What can hang from each mark
J205: J228
J660: J228 J702
J235: J228 J407
J335: J228
J702: J660
J228: J205 J235 J335 J660 J870
J407: J235

Each row was made from one small tree. The marks that hang from a mark follow it in brackets, in the order of their numbers. Every link used is in the known rows. Write each row's tree.
Known rows
J228(J205 J235 J870): [-0.86 -3.57  0.32  3.61  0.16 -2.06 -0.63 -3.45 -2.01 -1.23 -2.28 -2.11
 -0.89  4.40  4.66 -2.51  1.00]
J335(J228(J235 J660(J702))): [-1.58 -4.52 -3.07  2.95 -2.45  0.09 -4.14 -0.74 -8.99 -0.61 -0.49  3.38
  3.84 -1.80 -1.00  1.15 -0.24]
J407(J235(J228(J870))): [ 0.69 -1.90  0.75  6.00  1.15 -0.78  1.20 -0.68 -2.16 -3.17  3.23  1.62
  3.40  7.47 -0.64 -1.90  0.30]
J205(J228(J235 J660 J870)): [-1.24 -3.49 -0.78  3.50  3.08  0.91 -2.12  0.38 -3.71  0.02  1.38  1.75
  2.70 -1.93  4.25 -0.86  0.55]
J335(J228(J205 J870)): [ 2.23 -5.37 -2.20  2.48  1.71 -0.60  1.48 -1.26 -4.36 -1.58 -1.55  0.10
  2.11  0.96  1.17 -1.93  3.16]
J702(J660(J228(J235 J870))): [ 2.77 -3.37 -1.94  6.23  1.03 -1.76 -0.40  1.70 -3.03 -0.05 -1.29  3.62
  1.65  0.62  3.81 -4.61  1.66]
J228(J205 J235(J407) J870): [-0.59 -2.57  1.58  4.81  1.48 -2.65  0.40 -3.56  2.85 -2.15 -2.69 -1.47
  0.59  7.12  3.74 -4.27 -1.20]
J407(J235(J228(J205 J335 J660(J702) J870))): [ 2.43 -3.88  1.49  5.57 -2.74  0.05 -1.35 -0.69 -3.90 -3.00 -4.39 -2.80
  7.85  0.10  4.08  2.21 -1.97]
J660(J228(J205 J235)): [ 1.53 -4.48 -0.18  1.56 -3.47 -2.56 -2.85 -1.09 -4.17 -0.24 -2.39  2.22
  1.72  2.36  3.62 -2.95  2.06]
J205(J228(J235(J407) J335 J660(J702) J870)): [-0.60 -3.73  2.81  7.17  1.61  2.04 -2.89 -0.61 -3.40 -0.71 -0.78 -0.31
  5.03 -1.22  4.56 -0.46 -3.44]
J235(J228(J205 J335 J870) J407): [ 3.39 -3.34  3.19  5.56  1.75 -0.34  2.29 -1.47  6.39 -2.70 -0.74 -1.28
  4.88  6.83  3.41 -3.53  0.97]
J407(J235): [-1.42 -4.70 -0.90  4.38 -4.49 -3.36 -1.26 -1.69 -6.33  0.84  2.13  2.53
 -0.14  8.62 -1.14 -1.47  0.96]
J205(J228(J235 J335 J870)): [-0.09 -4.29  3.26  5.00  1.38  2.38 -2.49 -2.59 -4.05  0.41  2.64 -1.40
  1.70 -0.35  5.61 -2.16  0.98]
J335(J228(J205 J235(J407) J660(J702) J870)): [ 0.12 -2.86 -0.54  4.26  1.24  0.31 -0.96 -1.43 -2.95 -3.43 -5.43 -0.33
  6.01 -1.37  1.36 -0.34 -3.88]
J228(J205 J235(J407) J335 J660(J702) J870): [-0.55 -3.80  2.47  6.72 -1.86 -1.24 -1.71 -2.60  0.28 -1.69 -6.26 -3.99
  3.80  0.76  6.10 -0.90 -3.54]
J335(J228(J235(J407) J660 J870)): [-1.53 -1.81  0.14  5.09  2.51  0.51  1.05 -0.31  2.15 -1.94 -1.13  2.09
  4.78 -0.05  0.27 -3.00 -1.99]
J335(J228(J205 J235 J870)): [ 0.27 -3.47 -0.16  2.35  0.82  0.25  0.05 -2.89 -3.02 -2.50 -2.18 -1.52
  2.49 -0.08  2.60 -2.10  0.75]

Which tree is each row?
[-1.24 -2.06  0.63  4.22  0.97 -2.77  0.17 -1.54  4.44 -1.61 -4.27 -1.58
  2.43  3.43  4.49 -2.73 -2.10] -> J228(J205 J235(J407) J660 J870)
[ 2.52 -2.55 -0.51  3.82  3.36 -1.90  2.25  1.66  7.15 -3.02 -1.85  1.34
  5.50  4.91  2.31 -2.43  0.33] -> J235(J228(J205 J660 J870) J407)
[-0.14 -3.74 -2.35  4.50 -3.66 -1.68 -2.88  0.62 -6.50 -2.06  1.34  4.32
  5.92  4.94 -1.63  1.82 -1.04] -> J407(J235(J228(J660(J702))))
[ 2.51 -3.85  3.88  7.38 -0.79  0.12 -1.50 -2.66 -3.68 -2.65 -5.51 -2.05
  5.12  0.70  5.64 -3.03 -2.60] -> J660(J228(J205 J235(J407) J335 J870) J702)
[ 2.31 -3.96  3.02  2.82 -5.62 -1.34 -1.19 -2.35 -0.39 -0.57 -0.30 -0.69
  4.78  6.18  2.51 -0.98  0.65] -> J407(J235(J228(J205 J335)))
[-0.62 -2.01  1.32  5.84  3.29  0.77  1.15 -2.68  0.18 -2.85  1.18  1.88
  2.52  3.46 -0.72 -4.08 -1.85] -> J335(J228(J235(J407) J870))
[ 2.22 -5.40  1.68  4.22 -5.43 -0.82 -4.93 -2.69 -8.44  0.04 -4.28 -0.68
  3.66 -0.23  5.06 -0.86  0.61] -> J660(J228(J205 J235 J335) J702)
[-1.53 -4.24 -1.94  0.87 -3.94 -3.29 -3.05 -1.23 -0.88  1.26 -3.30  0.31
  0.90  2.34  4.35 -0.79  1.34] -> J228(J205 J235 J660)
[ 0.66 -6.66 -0.71  2.68 -2.09  0.11 -2.80  1.63 -3.77  3.76  2.47  3.07
  2.86 -0.68  3.67 -0.12  3.71] -> J205(J228(J335 J660))
[ 2.96 -3.01  2.25  5.13  1.29 -0.42  1.99  0.78  8.21 -1.64 -2.98 -0.72
  6.59  2.76  4.71 -2.26  0.19] -> J235(J228(J205 J335 J660 J870) J407)
[ 2.10 -3.97 -0.49  5.03  0.54 -0.78 -2.47 -1.97 -9.06 -2.96 -4.07 -0.09
  3.53 -0.26  4.38 -1.92  0.01] -> J660(J228(J205 J235 J870) J702)
[ 3.65 -4.08  1.26  7.05 -1.22 -0.59 -0.80  1.04 -1.71  1.31 -2.38  1.15
  2.68 -1.80  5.76 -4.05  1.73] -> J702(J660(J228(J235 J335 J870)))
[ 0.53 -2.80  0.42  5.56  1.79 -0.15 -0.57 -0.60 -4.83 -1.54  0.16  2.04
  2.38  1.83  2.82 -4.40  1.82] -> J660(J228(J235 J870))
[ 2.49 -4.16  0.55  3.61  0.34 -0.52  0.90  1.03  3.36 -1.08 -2.47 -1.91
  6.10  0.23  5.94 -0.74  3.13] -> J235(J228(J205 J335 J660 J870))
